What can hang from each mark:
lusav: redis zefu zofi
zofi: divobot dopo lusav
dopo: zofi
nuzip: bogusi divobot ladoda lusav
ladoda: nuzip redis
bogusi: nuzip
divobot: nuzip zofi
zefu: bogusi
redis: gugudov ladoda lusav

Each row was made from one small tree. Brackets hold a mark, then the marks that hang from it, in alphabetical order. Every link used is in the known rows. Write each row's tree.
In the rows, zero is written as 128.
Known rows:
[zefu [bogusi [nuzip lusav]]]: [ 98 114 132 115 132  96  96 122  99  87 161 122 106 136 143  96 153 110
 128  91 103  82  82 131 150  80 142  98 130 119 141 143 189]
[divobot [zofi dopo lusav]]: [108 151 133 100 148 119 122 123 101 142 144 108 130  90 166 132 183 104
 127 119 100  65 136 132 137  87 122 116 100  65 125 184 160]
[ladoda redis]: [119 147 132 117 159 117 112 107  79 107 127 127 121 138 139 133 155  96
 126 113  96  95 110 116 139  90 163  88 125  79 143 139 184]
[divobot [nuzip bogusi lusav] zofi]: [ 95 121 148 119 138 107 117 104  98  81 159 121 119 118 166 120 162 120
 130  94 101  72  91 125 142  75 144 114  98 107 128 178 172]
[redis [ladoda [nuzip bogusi [lusav zefu]]]]: [ 60 126 121  92 154 131  76 102  84 109 155 143 107 147 154 108 128  76
 171 131  94  86  50 114 124  77 144  98 128  96 144 139 183]
[redis gugudov ladoda [lusav [zefu bogusi]]]: [ 81 147 136 107 161 130  82  95  75  99 134 114 101 136 134  89 116  67
 171 156 103 100  53  95 137  99 164  83 130  95 172 123 208]
[nuzip bogusi divobot ladoda lusav]: [100 130 144 111 120 113  95 110  98 112 150 109  92 151 150  85 147 105
 138  93 121  79 100 122 145  95 157  89 113 113 148 143 164]
[dopo [zofi divobot [lusav [redis ladoda]]]]: [ 88 160 117  98 191 123  92 116  85 121 147 116 125 117 136 115 164  84
 142  89  70  73 116 107 145  85 128 132 105  95 136 157 162]
[divobot [nuzip [lusav [zefu bogusi]]] [zofi dopo]]: [ 68 133 153 120 119 124 107 107 101 128 149 124 140 122 166  90 163 102
 155 127 105  63  70 128 132  74 117 128  95  92 117 158 170]
[nuzip divobot [ladoda [redis gugudov]]]: [127 161 140 125 150 124 111  95  68 129 133 109 100 162 143  92 143 103
 136 126 120  82  93 109 163 102 173  77 124  84 167 131 182]
[bogusi [nuzip ladoda]]: [124 151 123 102 147 114 107 108 106  84 149  97  92 149 133  90 146  89
 120 111  93  89  90 118 177  98 168 107 110 109 161 118 174]
[redis [ladoda [nuzip divobot]] lusav]: [103 141 133  79 132 118 102 118  94  86 122 119  87 134 135  98 130  80
 150 123 109 108  95 109 143  97 161  89 116  94 129 149 189]
[dopo [zofi divobot]]: [ 98 157 140 114 161 115 100 117 105 102 139 100 149 127 137 103 189 116
 113  91  74  96 142 101 131  92 143 132  99  95 133 146 133]
[redis [ladoda nuzip] lusav]: [109 142 122  77 163 118 102 111  87  77 119 125 101 132 132 120 134  73
 151 132  98 104  84 105 145  89 159  91 119  94 143 147 202]
[redis ladoda]: [106 158 137  93 168 127  89 117  89 115 128 110  93 134 123 125 154  85
 141 132  78  98  93 114 150  89 160  99 120  89 155 150 183]
[dopo [zofi divobot lusav]]: [ 93 145 121 117 171 122 105 117 107 106 151 110 132 117 138 106 181 112
 117  73  80  71 142 105 126  94 132 130 100 102 126 146 137]
[redis gugudov ladoda]: [109 164 142 100 180 127  88 106  66 118 137 100  97 131 132 125 147  92
 142 147  80  96  85 103 156  87 169  91 125  82 171 152 193]
[divobot nuzip [zofi dopo [lusav redis zefu]]]: [ 80 159 129 104 133 136 110  98  92 131 158 122 129 103 170 134 140  76
 142 121  99  60  91 106 143  90 121 134  91  83 118 164 172]
[ladoda [nuzip lusav]]: [ 97 122 126  98 138 113  91 112  82 108 134 140 118 136 148 139 151 102
 138 110 102  80 100 115 128  78 131  89 123 105 133 152 195]
[divobot [nuzip ladoda] [zofi [lusav [zefu bogusi]]]]: [ 77 137 117 130 132 142 119  93 119 102 155 136  80 142 146  79 132  90
 163 117 101  44  44 134 154 110 132 116  86 120 146 118 170]
[ladoda [nuzip divobot [lusav zofi]]]: [102 104 126  94 111  99  92 117 101 109 133 128 115 135 152  96 149 111
 145 112 123  75 125 128 133  71 126  87 129 104 115 185 168]
[zefu [bogusi [nuzip [lusav [zofi divobot]]]]]: [ 97 101 121 119 144  79 105 118 111  77 157 112 129 132 149  58 166 120
 128  86  97  70 111 146 156  62 120 110 131 115 122 162 147]
[zefu [bogusi [nuzip divobot [lusav [zofi dopo]]]]]: [109 110 137 105  97  72 103 134 107 115 157  98 128 120 161  46 169 121
 130 102 128  81 113 151 153  65 133 109 124  92 114 188 146]
[zofi [lusav redis]]: [108 143 118 101 147 117  95 115  83 115 148 129  99 111 145 161 133  81
 131  97  95  77 115 102 140  99 131  92 121 101 142 149 195]
[lusav redis zofi]: [119 137 125  95 135  92  91 118  92 111 132 112 126 120 144 135 140  87
 128 121  97  93 132 109 149  82 132  98 122  94 143 175 173]
[zofi [divobot [nuzip bogusi]] dopo]: [ 97 157 145 115 139 104 130 113  95  87 161  88 130 123 161 100 178 130
 108  86  73  95  93 101 148  84 149 135  88  88 111 145 110]
[zefu bogusi]: [101 138 138 116 124 109 100 124  97 110 139 119 105 129 133 119 157 111
 129 115  94  94  89 118 136 101 145  91 117 100 145 135 169]
[zefu [bogusi [nuzip ladoda [lusav redis]]]]: [112 129 124 109 136  96  96 110  84 102 156 125 105 150 145  93 130  83
 136  99 110  75  65 131 173  86 133  96 121 128 163 128 208]

Which tree is each row?
[ 84 153 148 108 140 141 106  88  98 132 136 112 134 138 162  82 157  77
 159 133 105  54  78 121 154  72 133 132  83  96 140 149 179]  [divobot [nuzip ladoda [lusav zefu]] [zofi dopo]]
[107  99 120 113 129  81  99 119 107  79 156 117 117 129 143  75 155 111
 134 101 111  74  99 145 155  67 130  99 133 116 135 169 177]  [zefu [bogusi [nuzip [lusav zofi]]]]
[101 128 127  90 134 110  82 110  70 118 139 147 128 132 154 158 135  85
 138 111 103  82  98 106 135  77 118  88 125 105 136 155 209]  [ladoda [nuzip [lusav redis]]]
[ 93 147 131 135 171 145  98  60  58 103 138 134 111 174 147  95 117  78
 163 123 110  58  40  98 159  76 170  95 119 113 171 107 219]  [divobot [nuzip [ladoda [redis gugudov]] [lusav zefu]]]
[ 85 149 122  86 164 138  83  88  70  90 132 124 109 138 141 110 108  58
 166 164 101 103  58  81 138  95 166  87 127  88 163 127 211]  [redis gugudov [ladoda nuzip] [lusav zefu]]
[ 94 156 149 112 193 123  91  88  48  99 146 116 113 141 144 119 136  93
 146 107  72  71  69  95 170  59 144 109 121 109 144 152 201]  [zofi [divobot [nuzip [lusav [redis gugudov ladoda]]]]]
[ 94 144 135 100 159 107  98  94  89 103 129  82 165 114 163  73 151  80
 136 141 109  91 136  84 132  76 136 110 120  67 138 162 148]  [redis gugudov [lusav zefu [zofi divobot dopo]]]
[101 146 145  97 136 113 111 112  83 118 164 103 103 123 173 101 154 120
 143 146 106  96  80 129 149  97 152  96 116  63 141 184 149]  [redis gugudov [ladoda [nuzip bogusi [divobot zofi]]]]
[ 79 153 130  99 141 138 102 111 106 148 150 114 131  98 168 119 163  81
 145 137 104  65 122 119 123  94 122 122 102  64 129 167 158]  [divobot [zofi dopo [lusav zefu]]]
[ 93 146 126 103 138 113  71  94  75 120 144 109 133 124 152 127 117  74
 141 153 104  89 109  86 141  88 139  92 135  88 163 156 183]  [lusav [redis gugudov] zefu zofi]
[ 90 144 124 118 148 108 134 111  96  89 173 101 110 111 163 103 170 127
 117  69  78  72  92 109 145  88 146 132  89  92 104 145 111]  [zofi [divobot [nuzip bogusi]] dopo lusav]
[ 93 120 152 112 113 106  90 120  95 108 157 113 103 131 155 108 153 115
 131  87 115  91 118 117 125  89 157  86 121 102 128 163 163]  [nuzip bogusi divobot lusav]
[ 61 111 135 112  89 125  78 112 101 127 148 151 106 151 151  88 129 100
 163 118 122  80  68 118 115  96 125  88 128 111 122 131 175]  [ladoda [nuzip divobot [lusav [zefu bogusi]]]]
[127 112 104  97 151  91 123 101  85  64 111 137 138 132 147 108 137  86
 139 120 122  93 113 117 138  79 147  82 126  87 130 161 188]  [ladoda nuzip [redis [lusav zofi]]]
[120 146 141 121 133 108 130 104 100 115 143 108 110 149 165  84 161 106
 132 115 123  82 108 146 155 104 159  95 103  75 143 156 146]  [nuzip bogusi [divobot zofi] [ladoda redis]]
[ 97 140 126 111 156 126  99  91  88  85 119 135 127 140 137 115 125  58
 148 122 115  98 103  92 125  97 170  85 129  84 146 119 206]  [ladoda [redis [lusav zefu]]]
[ 76 153 113 106 148 133  74 108  93 123 153 132 133 116 143 131 134  67
 142 102  95  78 112  87 118 104 134 124 110 101 145 137 181]  [dopo [zofi [lusav redis zefu]]]
[ 99 128 137 113 131 102  99 103  73  80 161 129 111 129 156 141 132 102
 129  81  96  86  74 100 147  78 149 103 111 120 135 152 190]  [divobot [nuzip bogusi [lusav redis]]]
[130 145 137 117 175 110 114  92  57  82 122 114 131 128 146 129 138  86
 131 122 114 101 109  90 141  94 176  69 133  80 160 143 216]  [ladoda [redis gugudov lusav]]
[131 146 124 120 172 103 125  82  60  73 135 107 116 148 154 105 130  83
 132 117 124  93  80 102 156 101 180  72 117  88 182 125 198]  [nuzip bogusi [ladoda [redis gugudov lusav]]]
[ 76 149 134  99 115 120  78 115 101 114 167 117  82 147 138  69 112  69
 157 127 101 103  52 120 162 103 157 108 131  99 140 126 175]  [lusav [redis ladoda] [zefu [bogusi [nuzip divobot]]]]
[100 175 127  95 196 123  99 107  53 147 153  95 123 108 159 128 155  87
 141 124  79  71 103 102 156  75 120 111 122  67 145 169 166]  [zofi divobot dopo [lusav [redis gugudov ladoda]]]
[111 152 132  92 146  89 104 121  88 130 133  90 161 111 160 108 169  95
 117 117  90  89 153 111 148  69 110 121 112  68 122 183 132]  [lusav redis [zofi divobot dopo]]
[109 132 131  99 146  98  87 111  81  96 155 122 120 127 150 133 137  84
 123  92  97  88 107 111 157  74 143 102 133 112 141 153 211]  [bogusi [nuzip [lusav redis]]]
[103 121 104 113 165 111  96  84  97  90 141 129 123 166 147  59 128  65
 158 119 121  62  83 138 166  67 156 100 133 103 155 133 195]  [bogusi [nuzip [ladoda redis] [lusav zefu zofi]]]
[ 97 139 135 118 155 110 110  90  80  80 157 119 111 154 156  99 135  97
 133  72  89  67  69 106 169  79 135 115  97 128 141 129 164]  [zofi [divobot [nuzip bogusi ladoda [lusav redis]]]]
[ 67 157 116  96 150 130  83 117  78 160 155 130 106 116 147 111 131  60
 170 137  92  74  59 116 138  90 122 111 118  77 145 146 180]  [zofi dopo [lusav [redis ladoda] [zefu bogusi]]]
[ 71 131 119 123 131 132 114  96 114  81 177 129  93 116 165 116 136 101
 144 101  94  62  73 117 131 103 156 120  94 100 122 145 152]  [divobot [nuzip bogusi] [zofi [lusav zefu]]]
[ 97 156 122 116 134 118  87  90  78 108 170 113 104 158 149  86 106  73
 139 138 106  86  38 102 175 109 151  97 123 109 184  99 193]  [lusav [redis gugudov] [zefu [bogusi [nuzip ladoda]]]]
[ 82 157 133 101 134 115 100  99  98 111 141 102 152 127 158  92 142  85
 134 115  84  81 106  93 153  70 121 141  98  86 109 155 128]  [lusav redis zefu [zofi [divobot nuzip] dopo]]
[139 117 103 115 152  79 136 102 102  49 133 115 116 152 139  44 131  84
 137 110 129  86  80 142 179  87 158  89 120 109 156 135 186]  [zefu [bogusi [nuzip [ladoda [redis [lusav zofi]]]]]]
[ 79 144 121 105 143 137  88 103 101 134 153 135 116 108 161 147 131  66
 148 125 103  63 117 111 129 103 121 107 116  83 140 155 190]  [divobot [zofi [lusav redis zefu]]]
